What can hang from each mark
lusid: vulat
kasov: kubal
befin: vulat
tigika: kasov rafek vulat
kubal: kasov
vulat: befin lusid potuvut tigika
potuvut: vulat
rafek: godeg tigika

Known rows, with every way that one mark hangs from another
vulat(potuvut): [ 0.15  0.07 -0.04 -0.13  0.18 -0.33  0.01  0.11 -0.02  0.16 -0.17 -0.22
 -0.08  0.07 -0.07  0.23  0.08 -0.02 -0.05  0.19 -0.05]
vulat(tigika): [ 0.13  0.10 -0.03  0.03  0.19 -0.04  0.00 -0.18 -0.31 -0.01 -0.24 -0.10
 -0.10  0.03 -0.09  0.05 -0.01  0.10  0.02  0.06  0.01]
potuvut(vulat(befin lusid tigika(kasov rafek))): [-0.12  0.00 -0.17  0.04 -0.01  0.22 -0.04 -0.19  0.10 -0.37  0.00  0.10
 -0.08 -0.08 -0.02 -0.03 -0.03 -0.11  0.06 -0.03 -0.01]
potuvut(vulat(befin lusid tigika(rafek))): [-0.06  0.11 -0.14  0.05  0.10  0.17 -0.07 -0.25  0.06 -0.37 -0.14 -0.07
 -0.14 -0.13 -0.03  0.01 -0.06 -0.09  0.02  0.06  0.00]
rafek(godeg tigika(vulat)): [ 0.13  0.01  0.21  0.12  0.26  0.14 -0.14  0.01 -0.15  0.42 -0.25 -0.09
 -0.11 -0.15  0.07 -0.21 -0.03 -0.03 -0.18  0.15  0.10]
rafek(godeg tigika(kasov vulat)): [ 0.08 -0.12  0.17  0.10  0.13  0.20 -0.12  0.10 -0.09  0.42 -0.08  0.12
 -0.03 -0.08  0.06 -0.27  0.01 -0.05 -0.13  0.05  0.10]
rafek(godeg tigika(vulat(befin potuvut))): [ 0.22  0.03  0.01  0.07  0.18 -0.10 -0.18  0.00  0.05  0.33 -0.20 -0.02
 -0.07 -0.23  0.08 -0.27 -0.02  0.00 -0.10  0.05  0.11]
lusid(vulat(tigika)): [-0.20  0.10  0.01 -0.07  0.20  0.08 -0.13 -0.24 -0.19 -0.13 -0.22 -0.15
 -0.17  0.00 -0.08  0.17 -0.02  0.00 -0.02  0.11  0.00]
lusid(vulat): [-0.23  0.05  0.16 -0.12  0.24  0.14 -0.11 -0.15 -0.17 -0.03 -0.20 -0.24
 -0.14  0.07 -0.08  0.33  0.00 -0.07 -0.25  0.31 -0.04]
befin(vulat(lusid potuvut tigika(kasov rafek))): [-0.02  0.24 -0.16 -0.14 -0.19 -0.21  0.11  0.25  0.20 -0.12  0.11  0.04
 -0.11  0.00 -0.01  0.00  0.03  0.05  0.23 -0.20 -0.06]
kubal(kasov): [ 0.10 -0.15  0.18 -0.17  0.44  0.01  0.12 -0.04 -0.27  0.09  0.16 -0.21
  0.03  0.03 -0.09  0.19  0.04 -0.05 -0.25  0.36  0.04]
befin(vulat): [ 0.00  0.22  0.11 -0.30  0.11  0.09  0.00  0.00 -0.19  0.07 -0.12 -0.14
 -0.15 -0.02 -0.08  0.27 -0.02  0.07 -0.26  0.21 -0.05]
lusid(vulat(befin potuvut tigika)): [-0.09  0.13 -0.24 -0.12  0.08 -0.21 -0.17 -0.26  0.04 -0.25 -0.17 -0.07
 -0.13 -0.09 -0.06  0.09  0.01  0.05  0.09 -0.02 -0.02]
tigika(rafek vulat): [-0.19  0.03  0.14 -0.11  0.09  0.25  0.05 -0.03 -0.07  0.08 -0.14 -0.07
  0.04  0.14  0.03  0.02 -0.04  0.01 -0.16  0.13 -0.07]
vulat(befin lusid potuvut tigika(kasov rafek)): [ 0.13  0.02 -0.29  0.16 -0.22 -0.33  0.10  0.07  0.24 -0.31  0.11  0.11
  0.04  0.03  0.03 -0.16  0.01  0.06  0.29 -0.26 -0.03]
kasov(kubal): [ 0.12 -0.34  0.33  0.09  0.11  0.14  0.11 -0.15 -0.43  0.04  0.16 -0.24
  0.25  0.14 -0.08  0.16 -0.02  0.00 -0.24  0.30  0.05]
befin(vulat(lusid potuvut tigika(rafek))): [ 0.03  0.35 -0.13 -0.14 -0.08 -0.26  0.10  0.19  0.16 -0.11 -0.03 -0.12
 -0.17 -0.05  0.00  0.06  0.00  0.07  0.19 -0.10 -0.06]
rafek(godeg tigika(kasov(kubal) vulat(befin))): [ 0.14 -0.38  0.20  0.19  0.00  0.26 -0.08 -0.09 -0.17  0.25  0.18  0.17
  0.20 -0.11  0.08 -0.40 -0.03 -0.01 -0.18  0.01  0.15]
tigika(rafek(godeg) vulat): [-0.16 -0.03  0.26  0.04  0.02  0.32 -0.01  0.00 -0.05  0.27 -0.10 -0.12
 -0.03  0.06  0.10  0.14 -0.05 -0.13 -0.16  0.10  0.00]
vulat(lusid potuvut): [ 0.20  0.22  0.02  0.10  0.13 -0.42  0.03  0.30  0.12  0.09 -0.12 -0.19
 -0.10 -0.01 -0.07  0.32  0.06 -0.01  0.00  0.20 -0.04]
vulat(potuvut tigika(kasov(kubal) rafek(godeg))): [ 0.06 -0.39 -0.03  0.12 -0.21 -0.12  0.13  0.03 -0.03  0.07  0.29 -0.05
  0.15  0.18  0.08 -0.12  0.06 -0.15  0.31 -0.24  0.08]

Rows
[-0.18 -0.47  0.14 -0.02 -0.25  0.42  0.13 -0.16 -0.10 -0.15  0.41  0.26
  0.43  0.19  0.03 -0.20 -0.05  0.04 -0.15 -0.06 -0.01] : tigika(kasov(kubal) rafek vulat(befin))
[-0.01  0.11  0.07  0.16 -0.13 -0.04 -0.04  0.13  0.30  0.10 -0.01 -0.03
  0.00 -0.09  0.12  0.12 -0.05 -0.08 -0.01 -0.02 -0.01] : tigika(rafek(godeg) vulat(befin lusid potuvut))
[-0.13 -0.43 -0.02 -0.09 -0.30  0.13  0.11 -0.03  0.11 -0.12  0.44  0.26
  0.42  0.17  0.05 -0.20  0.01  0.03  0.01 -0.15 -0.03] : tigika(kasov(kubal) rafek vulat(befin potuvut))
[ 0.08  0.10  0.17  0.37  0.01  0.03  0.08  0.04 -0.09  0.01 -0.12 -0.23
 -0.14  0.04  0.06  0.09 -0.07 -0.10  0.12  0.01  0.06] : vulat(lusid tigika(rafek(godeg)))
[-0.24 -0.07 -0.25 -0.14 -0.07 -0.08 -0.07 -0.20  0.13 -0.32  0.02  0.01
 -0.05  0.08  0.00 -0.06  0.01 -0.03  0.15 -0.15 -0.03] : lusid(vulat(befin potuvut tigika(kasov rafek)))
[-0.01 -0.44  0.16  0.21 -0.15  0.25  0.14 -0.13 -0.28  0.02  0.24 -0.05
  0.16  0.21  0.07 -0.12 -0.02 -0.13  0.11 -0.13  0.10] : vulat(tigika(kasov(kubal) rafek(godeg)))
[-0.08  0.04 -0.12 -0.17 -0.03 -0.03  0.01 -0.05  0.16 -0.05 -0.07  0.01
  0.07  0.03  0.04 -0.05 -0.02  0.06 -0.05 -0.01 -0.08] : tigika(rafek vulat(befin potuvut))
[-0.13 -0.11  0.18  0.21 -0.25  0.32  0.00  0.10  0.16  0.05  0.17  0.23
  0.11  0.02  0.11  0.03 -0.06 -0.09 -0.13 -0.07  0.01] : tigika(kasov rafek(godeg) vulat(befin lusid))
[-0.27 -0.15  0.08 -0.13 -0.08  0.33  0.09  0.07 -0.01  0.06  0.09  0.19
  0.14  0.23  0.03 -0.05  0.01 -0.02 -0.11 -0.02 -0.08] : tigika(kasov rafek vulat)
[-0.06  0.02 -0.11 -0.19 -0.04 -0.09 -0.05  0.20  0.13  0.19  0.06  0.32
  0.10  0.04 -0.07  0.09  0.11  0.07  0.00 -0.06 -0.07] : tigika(kasov vulat(potuvut))
[ 0.16  0.11  0.25  0.27  0.23  0.08 -0.13  0.14 -0.05  0.39 -0.22 -0.08
 -0.11 -0.20  0.07 -0.16 -0.04 -0.03 -0.15  0.17  0.10] : rafek(godeg tigika(vulat(lusid)))
[-0.07  0.20  0.01 -0.08 -0.14  0.08  0.12  0.12 -0.01 -0.15  0.07  0.04
 -0.10  0.03 -0.02  0.01 -0.03  0.07  0.06 -0.11 -0.04] : befin(vulat(lusid tigika(kasov rafek)))
[-0.03 -0.40  0.06  0.09 -0.11  0.20  0.20 -0.16 -0.30 -0.14  0.22 -0.01
  0.21  0.26  0.00 -0.21 -0.01 -0.01  0.12 -0.11  0.04] : vulat(tigika(kasov(kubal) rafek))
[ 0.03  0.21 -0.16  0.07  0.16  0.08 -0.15 -0.25  0.02 -0.31 -0.18  0.02
 -0.16 -0.23 -0.09  0.10 -0.04 -0.02 -0.01  0.08  0.00] : potuvut(vulat(befin lusid tigika))
[ 0.05  0.33 -0.01  0.01  0.08 -0.24 -0.06  0.25  0.18  0.14 -0.13  0.07
 -0.01 -0.11 -0.07  0.24  0.04  0.11 -0.01  0.11 -0.08] : tigika(vulat(lusid potuvut))
[ 0.16 -0.12 -0.03  0.06  0.04 -0.03 -0.15  0.09  0.09  0.32 -0.03  0.19
  0.01 -0.17  0.08 -0.33  0.03 -0.01 -0.05 -0.06  0.09] : rafek(godeg tigika(kasov vulat(befin potuvut)))
[ 0.26  0.13 -0.33  0.17 -0.15 -0.43 -0.01  0.07  0.18 -0.25  0.05  0.21
  0.01 -0.10 -0.06 -0.04  0.04  0.14  0.24 -0.21 -0.02] : vulat(befin lusid potuvut tigika(kasov))
[ 0.20 -0.02 -0.38 -0.06 -0.10 -0.35 -0.03 -0.12  0.04 -0.17  0.01  0.19
  0.03 -0.02 -0.06 -0.13  0.06  0.13  0.20 -0.23 -0.01] : vulat(befin potuvut tigika(kasov))
[-0.09 -0.64  0.40  0.18 -0.18  0.39  0.18 -0.01 -0.25  0.15  0.39 -0.15
  0.25  0.32  0.10  0.05  0.00 -0.28 -0.15  0.08  0.09] : tigika(kasov(kubal) rafek(godeg))
[ 0.04  0.31 -0.04 -0.03 -0.12 -0.21  0.05  0.21  0.17  0.01 -0.01 -0.15
 -0.21 -0.10  0.04  0.13  0.00 -0.03  0.20 -0.12 -0.01] : befin(vulat(lusid potuvut tigika(rafek(godeg))))
[-0.23  0.02 -0.05 -0.05  0.05 -0.09 -0.09 -0.09  0.07 -0.02 -0.13 -0.27
 -0.20  0.04  0.04  0.12  0.01 -0.17  0.17 -0.04  0.01] : lusid(vulat(potuvut tigika(rafek(godeg))))
[-0.05  0.17  0.08  0.02 -0.18  0.13  0.08  0.14  0.01 -0.02  0.08  0.01
 -0.14 -0.01  0.03  0.07 -0.03 -0.03  0.07 -0.12  0.01] : befin(vulat(lusid tigika(kasov rafek(godeg))))
[ 0.12  0.31 -0.09  0.02  0.02 -0.24 -0.10  0.10  0.21 -0.02 -0.10  0.15
  0.03 -0.19 -0.06  0.17  0.01  0.17 -0.07  0.06 -0.07] : tigika(vulat(befin lusid potuvut))
[-0.01  0.22 -0.17 -0.32 -0.04 -0.18  0.08  0.03  0.04 -0.06 -0.06 -0.13
 -0.16  0.01 -0.01  0.00  0.02  0.06  0.16 -0.12 -0.05] : befin(vulat(potuvut tigika(rafek)))
[ 0.06 -0.17 -0.01  0.11 -0.25 -0.08  0.00  0.12  0.16 -0.09  0.42  0.40
  0.39 -0.07 -0.06  0.00  0.04  0.14 -0.01 -0.09 -0.02] : tigika(kasov(kubal) vulat(befin lusid potuvut))
[-0.16 -0.05  0.05  0.06 -0.19  0.26  0.07  0.07  0.14 -0.15  0.15  0.28
  0.17  0.09  0.04 -0.06 -0.05  0.05 -0.13 -0.05 -0.08] : tigika(kasov rafek vulat(befin lusid))
[ 0.09  0.31 -0.19 -0.31  0.02 -0.27 -0.01  0.03  0.00  0.01 -0.11 -0.05
 -0.17 -0.10 -0.08  0.09  0.04  0.12  0.12 -0.08 -0.04] : befin(vulat(potuvut tigika))
[-0.15  0.15 -0.15 -0.13  0.15 -0.21 -0.12 -0.11  0.01 -0.09 -0.19 -0.15
 -0.18 -0.02 -0.07  0.16  0.05 -0.01  0.15  0.02 -0.02] : lusid(vulat(potuvut tigika))
[ 0.18  0.10 -0.16 -0.12  0.26 -0.19 -0.09 -0.04  0.02  0.08 -0.23  0.04
  0.00 -0.15 -0.02 -0.39  0.00  0.19 -0.09  0.08  0.00] : rafek(tigika(vulat(befin potuvut)))
